What can hang from each mark
J_478: J_960
J_960: J_423
J_738: J_423
J_711: J_85 J_423 J_459
J_445: J_85
J_123: J_85 J_423 J_459
J_85: J_123
J_459: J_123 J_445 J_711
J_423: J_123 J_445 J_711 J_738

Every row comes from one small tree of marks. Brackets hold a mark, then the marks that hang from it, in the order of their numbers. Every link used is in the known rows. Which tree was each row made from?
Known rows
[J_123 J_85 [J_423 J_738] [J_459 J_711]]: [ 0.51 -1.56  4.39  0.10  1.98  1.34  2.71  0.63 -1.05  0.19  1.14  1.24
 -2.91 -1.18 -4.72 -0.79 -0.83  1.63  0.52 -0.78 -0.67  0.35  1.15  1.63
 -1.50  0.26]
[J_960 [J_423 J_123 J_711 J_738]]: [ 3.51 -1.23 -0.03  2.69 -0.04  0.05  1.34  0.43 -0.19  0.67 -0.77  1.69
  2.97 -0.15 -5.77 -0.74 -1.87 -1.52  2.40  2.06  0.10  0.68  1.92  1.18
 -0.31 -0.20]
[J_478 [J_960 J_423]]: [ 3.36  0.91 -0.68  1.40  2.79  0.97 -0.45  0.71  0.54 -0.25 -2.02 -0.08
 -0.27  0.06 -0.45 -0.97 -0.47 -1.15  0.94  1.92  0.19  1.09  0.55  0.92
  0.83  0.09]
[J_423 J_123 J_711]: [ 1.87 -1.13  0.62  1.21 -1.01 -1.13  1.15  0.29 -0.24  0.95  0.12  1.63
  1.68 -0.01 -3.70 -0.30 -0.92 -0.56 -1.37  0.53 -0.21  0.84  2.57  0.68
 -0.80  0.75]
[J_738 [J_423 [J_123 J_459] [J_445 J_85] J_711]]: [ 2.32 -2.47  1.40  1.55  0.39 -0.01  2.18  0.99 -0.05  0.49  0.18  2.04
  3.54  0.04 -4.89 -0.08 -1.26 -0.38 -0.48  1.40 -0.20  1.60  2.41  1.96
 -1.17  1.10]
[J_459 [J_711 J_85 [J_423 J_445 J_738]]]: [-0.05 -3.55  3.89  1.62 -0.56 -0.52  1.35  1.13  1.70 -0.28 -0.76  1.42
 -2.10  0.04 -5.61 -0.91  0.39  1.25  0.09  0.66 -1.99  0.53  1.68  1.51
 -0.76 -0.29]
[J_478 [J_960 [J_423 [J_123 J_459]]]]: [ 3.83  0.45 -1.78  1.21  2.48  1.30  0.17  0.55  0.13  0.36 -1.07 -0.07
  0.34 -0.16 -0.89 -0.72 -1.02 -1.95  0.62  2.25  0.25  1.36  1.89  1.57
  0.42  0.58]
[J_85 [J_123 [J_459 J_445]]]: [-0.37 -0.95 -2.42 -0.08  0.52 -0.07  3.03  0.43  0.03  0.15  1.05 -0.11
 -4.58 -0.28 -0.62  0.40 -1.02 -1.87 -0.51 -1.01 -0.95 -0.12  2.36  2.06
 -1.01  1.16]
[J_478 [J_960 [J_423 J_123 J_738]]]: [ 4.56  0.78 -1.63  1.63  1.72  1.33  0.19  0.36  0.69  0.35 -2.00 -0.02
 -0.63 -0.09 -2.35 -1.32 -1.27 -2.71  1.62  2.62 -0.46  1.42  0.16  1.61
  0.55 -0.10]
[J_960 J_423]: [ 1.47 -0.59 -0.49  1.62  1.54  0.31  0.07  0.65 -0.20 -0.15 -0.15  0.47
  3.79  0.00 -1.10 -0.01 -0.61 -0.03  2.07  1.14  1.03 -0.05  1.87  0.12
  0.52 -0.10]
[J_711 [J_423 J_123 J_445] J_459]: [ 2.13 -2.82  0.46  0.91 -1.60 -1.78  0.80 -0.05  1.64  1.09  0.69  0.42
  2.89 -0.12 -4.34 -0.36 -1.53 -2.54 -0.28  1.98 -0.41 -0.79  4.03  2.82
 -0.84  2.05]
[J_445 [J_85 [J_123 J_423]]]: [-1.04 -2.01 -1.67 -0.37  0.98 -0.58  1.94  1.58  1.00  0.04  2.10  0.09
  1.35  0.32 -0.18  0.54  0.89 -0.78  1.03  0.41 -0.46  0.88  1.20  1.52
 -0.52 -0.56]
[J_711 J_85 [J_423 J_738] [J_459 J_123 J_445]]: [ 0.47 -4.89 -0.43  1.77 -1.80  0.82  1.70  0.76  2.91  0.45  2.57 -0.19
 -2.72 -0.27 -6.52 -0.85 -0.72 -2.14  1.37  1.10 -2.19  0.08  2.98  3.67
 -0.91  0.65]
[J_85 [J_123 [J_459 J_711]]]: [-0.62 -2.04 -1.59  0.22  0.94 -0.45  2.87  0.86 -0.46  0.01  1.38  0.16
 -4.11 -0.33 -1.11  0.24 -1.05 -0.98 -0.39 -0.38 -0.76 -0.42  3.50  1.37
 -1.35  0.35]
[J_738 J_423]: [ 1.75 -0.68  0.36  1.49  1.43  0.93 -0.32  0.63 -0.37 -0.27 -0.36  0.64
  3.56 -0.07 -1.47 -0.46 -1.38 -0.27  1.49  1.05  0.36 -0.25  0.42 -0.16
  0.14 -0.60]
[J_711 J_85 [J_423 J_123 J_445 J_738] J_459]: [ 1.29 -4.65 -0.12  1.77 -2.90 -0.98  1.74  0.11  3.07  0.70  2.12  0.97
  2.29  0.09 -8.04 -1.08 -1.09 -2.54  1.90  2.81 -2.33  0.78  1.91  4.04
 -1.15  0.89]
[J_445 J_85]: [-1.60 -1.25 -0.93 -1.02 -0.27  0.19  0.41  0.94  0.95 -0.13  1.32  0.04
  1.20  0.26  0.82  0.95  1.26 -0.24 -0.21  0.51 -0.25  1.43  0.33  0.57
 -0.12 -0.27]
[J_711 J_459]: [-0.03 -1.57 -0.73  0.38 -0.48 -0.34  0.25 -0.08  0.51 -0.12  1.74  0.02
  0.22 -0.28 -1.94 -0.23 -0.97 -1.33 -0.62  1.44  0.06 -0.46  2.26  0.51
 -0.52  0.91]
[J_960 [J_423 [J_445 [J_85 J_123]] [J_711 J_459]]]: [ 1.32 -2.78  0.75  2.16  0.82 -1.52  2.50  1.40  1.17 -0.30  0.19  1.86
  2.31  0.35 -4.90 -0.14 -0.38 -0.30  0.36  1.69 -0.03  1.09  3.25  1.90
 -0.58  1.28]
[J_445 [J_85 [J_123 [J_423 J_711 J_738]]]]: [-0.45 -2.12 -0.81  0.09  0.42 -0.71  2.31  1.49  0.99  0.07  1.48  0.68
  0.33  0.28 -2.13  0.22  0.53 -0.90  1.35  0.69 -0.81  1.07  0.70  1.80
 -0.85 -0.77]
[J_423 J_738]: [ 1.10  0.25  0.02  0.37 -1.27  0.68  0.58 -0.60  0.24  0.19 -1.01  0.11
 -2.87 -0.20 -3.01 -0.75 -0.86 -1.52  1.93  0.80 -1.09  0.24 -2.39  0.84
 -0.38 -0.89]
[J_478 J_960]: [ 2.37  1.29 -0.40  0.23  1.64  0.76 -0.50  0.28  0.66 -0.17 -1.92 -0.40
 -2.89  0.05  0.40 -0.94 -0.02 -1.15 -0.55  1.10 -0.54  1.12 -0.78  0.80
  0.48  0.16]
[J_423 [J_711 J_85 J_459] J_738]: [ 0.48 -2.83  1.57  2.08 -2.05 -0.46  1.60  0.16  1.23 -0.36  0.83  2.03
 -2.22 -0.03 -8.03 -1.35 -0.99 -0.62  1.09  2.00 -1.79  1.21 -0.23  1.66
 -1.35 -0.34]

Write each row's tree
[-0.32 -2.95 -1.66 -0.02 -0.46  0.93  2.02  0.79  1.48  0.34  2.74 -0.73
 -3.91 -0.37 -2.02  0.22 -0.07 -1.91 -2.38  0.11 -0.74  0.41  3.77  1.76
 -0.71  1.82]  [J_711 [J_459 J_123 [J_445 J_85]]]
[ 3.69  0.11 -1.18  1.13  1.99  0.61  0.80  0.87  1.33  0.24 -1.65  0.18
  0.36  0.26 -1.61 -0.75 -0.07 -1.89 -0.01  2.19 -0.49  2.18  0.84  2.07
  0.55  0.88]  [J_478 [J_960 [J_423 J_123 [J_445 J_85]]]]
[ 3.12 -0.42 -0.67  1.78  2.51  0.23  1.07  1.44  1.41 -0.42 -1.58  0.73
 -1.88  0.11 -2.33 -0.89 -0.65 -1.84 -0.30  2.01 -0.47  1.66  2.40  1.89
  0.26  0.92]  [J_478 [J_960 [J_423 [J_711 [J_459 [J_445 [J_85 J_123]]]]]]]
[-0.73 -3.48  1.56  1.70  0.86 -0.20  2.34  1.58  0.94 -0.51  1.22  1.16
 -2.34 -0.06 -4.64 -0.92  0.28  1.02  0.18  0.36 -1.82  0.53  2.16  0.72
 -0.88 -0.92]  [J_459 [J_711 [J_85 [J_123 [J_423 J_738]]]]]
[ 0.85 -2.44  3.42  2.05  1.51 -0.76  1.37  1.02  0.45 -0.04  1.38  1.64
  2.61 -0.03 -5.40 -0.97  0.20  1.77  0.21  0.76  0.24  0.24  1.94  1.23
 -0.73  0.64]  [J_123 [J_423 [J_711 J_85 [J_459 J_445]]]]
[ 1.87 -2.56  4.40  2.34  0.27 -1.14  2.50  0.42  0.97  0.19  0.28  1.98
  0.55  0.10 -8.54 -1.68 -0.01  1.11  1.43  1.44 -0.85  0.76 -0.61  2.48
 -1.30  0.42]  [J_123 [J_423 J_445 [J_711 J_85 J_459] J_738]]
[ 0.48 -2.70  0.34  1.21 -1.07  0.04  2.61  0.51  0.23  0.74  1.95  1.92
  0.08 -0.18 -5.06  0.10 -0.53  0.08 -2.01  0.17 -0.96  2.07  3.65  2.10
 -1.38  1.70]  [J_423 [J_123 [J_459 J_445]] [J_711 J_85]]
[-1.56 -3.79 -2.63  1.22 -0.73 -0.28  2.92  0.93  2.79 -0.71  3.57  0.54
 -2.09  0.08 -4.08 -0.45 -0.33 -1.87 -0.70  0.54 -2.33  0.96  2.73  2.36
 -0.72  1.33]  [J_711 [J_85 J_123] [J_459 J_445]]
[ 2.57 -2.49  0.39  2.18  0.34  0.23  1.13  1.15  0.38  0.27  0.61  1.87
  4.10 -0.19 -4.83 -0.49 -2.03 -1.51 -0.52  1.86 -0.11  0.77  3.54  1.01
 -0.63  0.82]  [J_738 [J_423 J_123 [J_711 [J_459 [J_445 J_85]]]]]
[-0.22 -3.31  3.29  1.78 -1.33 -2.13  2.53  0.52  1.92 -0.52  0.65  2.36
 -1.05  0.49 -6.86 -0.86  0.54  1.33 -1.94  0.81 -1.62  1.77  1.05  2.04
 -1.28  1.88]  [J_423 J_445 [J_711 J_85 J_459]]
[ 0.32 -4.49  2.34  1.77 -0.15  1.63  2.82  1.85  1.95  0.44  0.29  0.03
 -8.01 -0.43 -5.49 -0.78  0.51  0.35 -1.74 -1.42 -2.56  0.42  4.18  2.28
 -0.79  0.52]  [J_459 J_123 J_445 [J_711 J_85 [J_423 J_738]]]
[ 3.32  0.11  1.00  1.57  2.30  0.04  0.65  1.13  1.18 -0.32 -2.57  0.91
 -0.93  0.37 -2.28 -0.91  0.20 -0.47 -0.21  1.91 -0.36  2.14  0.51  1.74
  0.36  0.80]  [J_478 [J_960 [J_423 [J_445 J_85] J_711]]]
[-0.51 -5.03 -0.56  1.63 -1.23 -2.19  2.19  1.03  3.21 -0.19  2.63  0.77
  1.38  0.42 -5.32 -0.61 -0.43 -1.54  1.35  1.61 -2.08  0.04  3.15  3.71
 -1.07  1.02]  [J_711 [J_85 J_123] [J_423 J_445] J_459]
[ 0.98 -1.19 -0.30  0.95  1.49 -1.61  2.96  0.80  0.52  0.27  0.52  0.27
 -0.52  0.23 -2.38 -0.66 -0.19 -0.72  1.15 -0.35 -0.71 -0.44  0.54  1.97
 -0.74  0.27]  [J_85 [J_123 [J_423 J_445]]]
[ 1.78 -1.74  1.19  1.08 -1.64 -0.16  0.35 -0.14  1.81  0.45 -0.74  0.27
 -1.79 -0.50 -4.92 -0.69 -1.97 -2.95  0.79  1.50 -0.88 -1.16  2.35  2.61
 -0.54  1.29]  [J_711 [J_423 J_738] [J_459 J_445]]
[ 1.62 -2.48  2.14  2.68  0.85 -0.74  1.99  1.23  0.86 -0.58 -0.51  2.23
  2.11  0.46 -5.42 -1.00 -0.77  0.72  0.67  0.80 -1.13  1.11  0.38  1.38
 -0.68  0.20]  [J_738 [J_423 J_445 [J_711 [J_85 J_123]]]]
[ 1.05 -1.16 -0.99  0.69  1.39  0.14  3.59  0.47 -0.25  0.51  0.88  0.12
 -3.63 -0.44 -3.25 -0.39 -1.29 -1.75  1.51 -0.37 -0.73 -0.45  1.40  2.77
 -1.30  0.53]  [J_85 [J_123 [J_423 J_738] [J_459 J_445]]]
[ 1.89 -1.75  4.70  1.79  1.38 -1.78  1.82  0.57  0.19  0.31 -0.09  1.67
  1.86  0.07 -5.75 -1.09  0.10  1.66 -0.32  0.76  0.46 -0.04  1.18  1.60
 -1.03  1.34]  [J_123 [J_423 J_445 [J_711 J_459]]]
[ 2.66 -1.39  1.20  2.79  0.29  0.08  1.30  0.52  0.40 -0.14 -1.01  1.69
  0.44 -0.24 -6.17 -0.87 -1.78 -1.14  1.71  1.93  0.04  0.27  2.06  1.24
 -0.32  0.49]  [J_960 [J_423 [J_711 [J_459 J_445]] J_738]]
[ 4.48  0.28  0.40  1.98  1.99 -0.04  0.89  0.76  0.88  0.22 -2.53  0.93
 -0.28  0.21 -3.14 -1.25 -0.60 -1.22 -0.35  1.99 -0.34  1.87  1.20  1.86
  0.31  1.12]  [J_478 [J_960 [J_423 J_123 J_445 J_711]]]
[ 3.84 -1.38  1.14  2.74 -0.40 -0.62  2.39  0.28  0.48  0.72 -1.59  1.99
  1.80  0.08 -7.14 -0.93 -1.43 -1.25  1.58  1.81 -0.53  1.24  1.06  2.09
 -0.54  0.76]  [J_960 [J_423 J_123 J_445 J_711 J_738]]
[ 0.15 -1.41 -0.31 -0.35 -1.73 -0.30  3.64  0.01  1.60  0.26 -0.49  0.50
 -5.11  0.21 -4.51 -0.21  0.10 -2.05  0.86  0.55 -2.41  1.82 -2.29  3.35
 -1.33  0.42]  [J_423 [J_445 [J_85 [J_123 J_459]]] J_738]
[ 1.34 -1.00 -1.11  1.08  1.11 -0.79  2.49  0.64  0.17  0.35  0.61  0.07
 -1.16 -0.03 -2.89 -0.87 -0.92 -1.66  2.68  0.26 -0.79 -0.70 -0.03  1.74
 -0.77 -0.84]  [J_85 [J_123 [J_423 J_738]]]
[ 4.19  0.25 -1.12  1.33  1.40  0.95  1.06  0.59  1.42  0.34 -2.15  0.23
 -1.08  0.16 -3.05 -1.14 -0.52 -2.55  0.99  2.54 -1.00  2.33 -0.30  2.49
  0.36  0.43]  [J_478 [J_960 [J_423 J_123 [J_445 J_85] J_738]]]
[ 0.97 -1.32  0.21  1.17  1.10 -0.24  1.37  0.95  0.94 -0.17 -0.31  0.81
  3.27  0.36 -1.98  0.25  0.44  0.11  1.09  1.10  0.27  1.18  1.17  1.30
  0.24  0.71]  [J_960 [J_423 [J_445 J_85]]]
[-0.04 -0.57  2.65 -0.65  2.37  0.91  1.83  0.41 -1.20  0.30  2.16  0.59
  0.89 -0.84 -1.39 -0.07 -0.29  1.84  0.52 -1.33  0.42  0.25  1.01  1.47
 -0.94  0.90]  [J_123 J_85 J_423 J_459]
[ 0.91 -2.53  3.06  1.00 -2.52 -1.43  3.03  0.20  1.95  0.00 -0.95  2.18
 -3.97  0.22 -8.24 -0.84 -0.20 -1.07 -0.78  1.76 -2.02  2.00 -0.81  2.90
 -1.70  1.17]  [J_423 [J_445 J_85] [J_711 J_459] J_738]
